What can hang from each mark
pamis: rineb
luribud: pamis
lepe: luribud
bupak: kaluk revu rineb visar
revu: bupak
zudos: bupo
visar: nune
kaluk: bupak lepe
rineb: bupak
pazuf: bupak zudos
nune: visar

Each row was made from one small tree. The marks that hang from a mark follow it in brackets, in alphabetical order. Every link used is in the known rows. Write each row's tree.
Known rows
revu[bupak[visar[nune]]]: [ -5  -6  -5  10 -16   6  15   2   9   1  -1 -17  -1  23  -2   8 -18  19
  -9  -7  -3   6  15  -8]
rineb[bupak[kaluk revu visar[nune]]]: [ -4   1  26  26  -8   1  13  13  17 -26  13   9   4  11 -14  -4 -38  14
  -3 -28 -16  23  27 -32]
revu[bupak[kaluk visar]]: [-27 -12   3  16  -8  30  23   5   8  -6  18 -17  -5  21  -5  -5 -26  17
  -2 -19   1  17  15  -5]
nune[visar]: [-13   5  23  14  -3  22 -18  -4  -5   0   8  11   3   9   5  -4   6  11
 -18 -15  15   8  -4 -10]
kaluk[bupak[rineb visar[nune]] lepe]: [ 28  -8  29   6  17  22   9   9 -23 -24 -32   5 -17  10 -25  11  -3  48
   7 -10 -12  10  -8   8]
rineb[bupak]: [  9   4   6   6 -10 -14   6  17   8  -8  13  10   4 -17  -7   2 -13   2
   1  13   4   5   8 -14]
rineb[bupak[revu visar[nune]]]: [  7  13  18  16 -14 -11   5   8  18 -17   5   3   7   5 -12  -2 -32  12
  -8 -14 -12  14  24 -27]
lepe[luribud]: [  1  -3  11   6   5 -10   6  -4  -7  17  -4  -8  -5  19  -3   3   4  -5
   2 -16   0  -4  -6   8]
lepe[luribud[pamis[rineb[bupak[kaluk]]]]]: [ -4  -9  28   1  14 -15  -6   2 -10  10  18  15   1  27 -31   3   1   4
   3 -17 -10   0  -5  -7]
rineb[bupak[revu visar]]: [ -3  19  18  13  -8   1   7   7  21 -18  13  -6   2  -1 -17 -10 -38   7
  -8 -11  -5  16  23 -14]
lepe[luribud[pamis[rineb]]]: [ -1  -2  18  -9  16 -16 -12  -8 -14  20   6   6   0  32 -26   5  13   0
  -2 -16 -11 -10  -9   4]
kaluk[bupak[revu]]: [ 14   2   0   5   7  10  16  -7   6 -36 -27 -10   7   1 -20  13 -16   2
   5  -3 -10  15  14   7]
rineb[bupak[revu]]: [  8  10   8   8 -10  -9  11   6  16 -17  10  -3  10 -13 -16   1 -29  -3
   7  -3  -1  10  20 -13]
luribud[pamis[rineb]]: [ -3   1   8 -19  13  -7 -24  -6  -9   0  13  16   5  14 -33   0  11   9
  -5   2 -12  -3  -3  -4]
pamis[rineb[bupak[revu]]]: [ 17  12   8  -9  -7 -12   4   6   9 -18  38   8  12 -14 -26   3 -18  11
  -2   4 -14  27  17 -14]
revu[bupak]: [ -3  -8 -16   0 -13   7  21   0   8   2   5 -22   2   6  -3   9 -13   4
   5   5   8   2  11   3]
bupak[kaluk[lepe[luribud]] revu rineb]: [ -6 -12  40  15  25  41  23  -7 -15   0   1 -21 -12  20 -28  -6 -20  23
  32 -64  -5  14   6   3]
bupak[revu rineb visar[nune]]: [ -6  15  23  19   6  25   9 -16   6  -5  -8 -20 -12  30 -14 -12 -26  37
 -11 -51 -15  13  30 -11]
pazuf[bupak[revu rineb visar[nune]]]: [ -2   4  20  23 -16  24  23 -15  21  -9  -5 -17 -20  15 -18   0 -13  32
  -8 -19 -17  13  18   3]
rineb[bupak[kaluk[lepe] revu visar]]: [ -4   2  36  14   0  16  10  18   9 -24  17   4   1  -1 -21  -9 -41  14
  11 -22  -9  26  11 -20]
bupak[kaluk]: [-16 -15  12  14   6  14   9   5  -3 -10  13   6  -1   7   0  -5  -4   1
   9 -19  -5  12   3 -10]
pazuf[bupak zudos[bupo]]: [  5  -9  -7   8 -19  -3  40 -11  33   5   2 -20 -27 -11 -18 -15  -7 -11
  -4  33  25   4   8  21]
pazuf[bupak zudos]: [ -3  -6   5   6 -19   0  34  -9  24   5  -5   2 -29 -11 -15  -6   3   1
  -7  34   4   9   0  23]
rineb[bupak[kaluk[lepe] revu]]: [  7  -8  27  10  -1   4  16  19   5 -23  14   6  10 -11 -22   1 -29   3
  24 -16  -3  19   7 -19]
lepe[luribud[pamis[rineb[bupak]]]]: [  2  -1  21  -6   9 -22 -10   0 -10  14  12  10   2  21 -31   6   5   3
   0  -8  -7  -7  -5  -2]
pamis[rineb[bupak]]: [ 16   6   6 -10  -6 -15  -1  12   2 -11  41  18   7 -19 -21   3  -7  15
  -7  18 -10  21   7 -12]
luribud[pamis]: [-11  -4   8  -8  13  -3 -19  -6  -5   7 -11   8   1  18 -23  -3   9  -3
  -1  -3  -3 -19  -5  -4]
pamis[rineb[bupak[kaluk[lepe]]]]: [ 17  -8  20  -7   1  -5   3  23  -9 -18  44  26   7 -17 -25   5  -8  21
   9   8 -12  26  -1 -15]
revu[bupak[kaluk[lepe]]]: [ -4 -25   4   4  -4  22  23  14  -6  -5   9 -12   3   6 -10  11 -12  10
  24  -9   7  12  -2   0]

Which tree is each row?
[  8 -15  24   8   1   0  11  28  -4 -15  19  20   4 -15 -15   2 -15   9
  19   1   0  12  -3 -18] -> rineb[bupak[kaluk[lepe]]]
[-17   6  22  18 -11  30  35 -16  22  10   0  -9 -50   2 -23 -24 -11  31
 -18  12   4  14  10  27] -> pazuf[bupak[rineb visar] zudos]
[ 17   4  31   4  21  41  13  -2 -11 -31 -29 -17 -13   8 -36   0 -24  40
  12 -24 -11  19   2  16] -> kaluk[bupak[revu rineb visar] lepe]
[ -9 -24  10   9   4  41  30   7 -13   2  12 -20 -11   8 -17   5 -15  29
  25 -24   9  10   6   3] -> revu[bupak[kaluk[lepe] rineb]]
[ 15  -2  22  -5   0  -1   7  16  -2 -23  42  15  13 -14 -31   4 -21  15
  13  -7 -17  33   8 -17] -> pamis[rineb[bupak[kaluk[lepe] revu]]]
[  3   4  22  -5  10 -20  -6  -6  -3  11  11   2   6  25 -37   5  -5   0
   2 -18 -11  -2   2  -4] -> lepe[luribud[pamis[rineb[bupak[revu]]]]]
[-16  -4  46  15  15  29  10  -2  -4  -9   1 -12  -5  33 -17 -12 -32  13
  15 -55 -18  22   1  -3] -> bupak[kaluk[lepe[luribud]] revu visar]
[ -3  -3  17  17  -6   3  19  11  16 -23  19   2  10  -8 -18  -2 -33  -1
  12 -16  -4  21  23 -22] -> rineb[bupak[kaluk revu]]
[-12   4  18  21 -12  32  19  -5  12   0   7 -11 -31   5 -15 -11  -5  34
 -15  -1  -7   8   4  16] -> pazuf[bupak[rineb visar]]
[-30   5  26  19   7  35  10  -6  14 -20  11 -12  -2  25 -10 -21 -36   8
  -3 -48 -18  29  23 -11] -> bupak[kaluk revu visar]
[  3  12   9  10   7  20  12  -9  10 -36 -25 -13  -2  12 -21   1 -27  13
  -7 -11 -16  22  18   6] -> kaluk[bupak[revu visar]]
[-32 -10  10  24   0  50  29   0   3   0  19 -27 -19  22 -13 -13 -28  36
   0 -32   4  18  24   1] -> revu[bupak[kaluk rineb visar]]
[-19 -15  10  25  -4  37  29   0   2  -1  13 -17 -16  29  -9  -2 -23  39
  -2 -36  -3  15  24  -9] -> revu[bupak[kaluk rineb visar[nune]]]
[  6  -5  12  -1  -2  -5   6  17   1 -17  49  23   5 -13 -22   1  -9  16
   0   6 -11  28   8 -18] -> pamis[rineb[bupak[kaluk]]]
[ 13   5   7  12  13  27  23 -12   1 -30 -23 -20  -7   3 -28   3 -18  21
   7 -17  -7  15  20  11] -> kaluk[bupak[revu rineb]]
[-21  -9  32  31  12  36  13  -1  -8  -5  10   3 -23  29  -4 -16 -13  44
  -8 -49 -12  14  18 -15] -> bupak[kaluk rineb visar[nune]]
[-10 -12  10  19 -16  20  28  -4  23 -18   6  -8  -4   1 -17   5  -9  -1
  10  -9 -14  18   9   1] -> pazuf[bupak[kaluk revu]]
[ -4 -10  37  14   7  19   5   4  -2 -21  -4   2   3  30 -12  -2 -27  21
  11 -50 -25  23   7 -21] -> bupak[kaluk[lepe] revu visar[nune]]
[  6   2  15  -1  -3  -3  10   9   7 -24  45  12  11  -9 -28   1 -21  13
   2  -7 -16  33  19 -19] -> pamis[rineb[bupak[kaluk revu]]]
[ 15  -1   8  13   5   1   5   4  -2 -30 -27   8  -5  15  -9  10  -5  21
 -13   1 -18  12   7  -1] -> kaluk[bupak[visar[nune]]]
[ -2 -14  25   5  11  21  10   3  -5 -18   0  -5   7   8 -16   1 -21   1
  29 -35 -11  18   0  -8] -> bupak[kaluk[lepe] revu]
[  7  -9  32  12   2   1  19  16   1 -14  11   3   8  -1 -22   5 -28   1
  25 -24  -4  15   5 -15] -> rineb[bupak[kaluk[lepe[luribud]] revu]]
[-18  -7  21  23  -6  37  52 -17  25  -2   3 -16 -36   1 -30 -15 -18  17
   5 -10   1  23  21  19] -> pazuf[bupak[kaluk revu rineb] zudos]
[ -6 -19  30  10  21  40  14   7 -23  -1   9   2 -19   3 -18  -8  -2  31
  25 -35   1   8  -5   1] -> bupak[kaluk[lepe] rineb]
[  1   3  13 -16   8 -14 -21   5  -4  -4  22  24   8   4 -38   1   2   9
  -5  10  -9   0   0 -15] -> luribud[pamis[rineb[bupak]]]
[  7  -1  29  -3   1   2   1  22  -7 -19  47  26   0  -9 -26  -5 -17  27
  -2   0 -15  31   1 -17] -> pamis[rineb[bupak[kaluk[lepe] visar]]]
[-18 -12  12  22 -14  19  42  -7  34  -4  15 -16 -36   5 -20 -30 -21  -1
 -11  11  14  18  16  14] -> pazuf[bupak[kaluk visar] zudos[bupo]]
[-17 -13  43  13  14  24   3  10 -15   0   7   5 -13  27  -8 -11 -12  18
   8 -38 -11  14 -12  -2] -> bupak[kaluk[lepe[luribud]] visar]
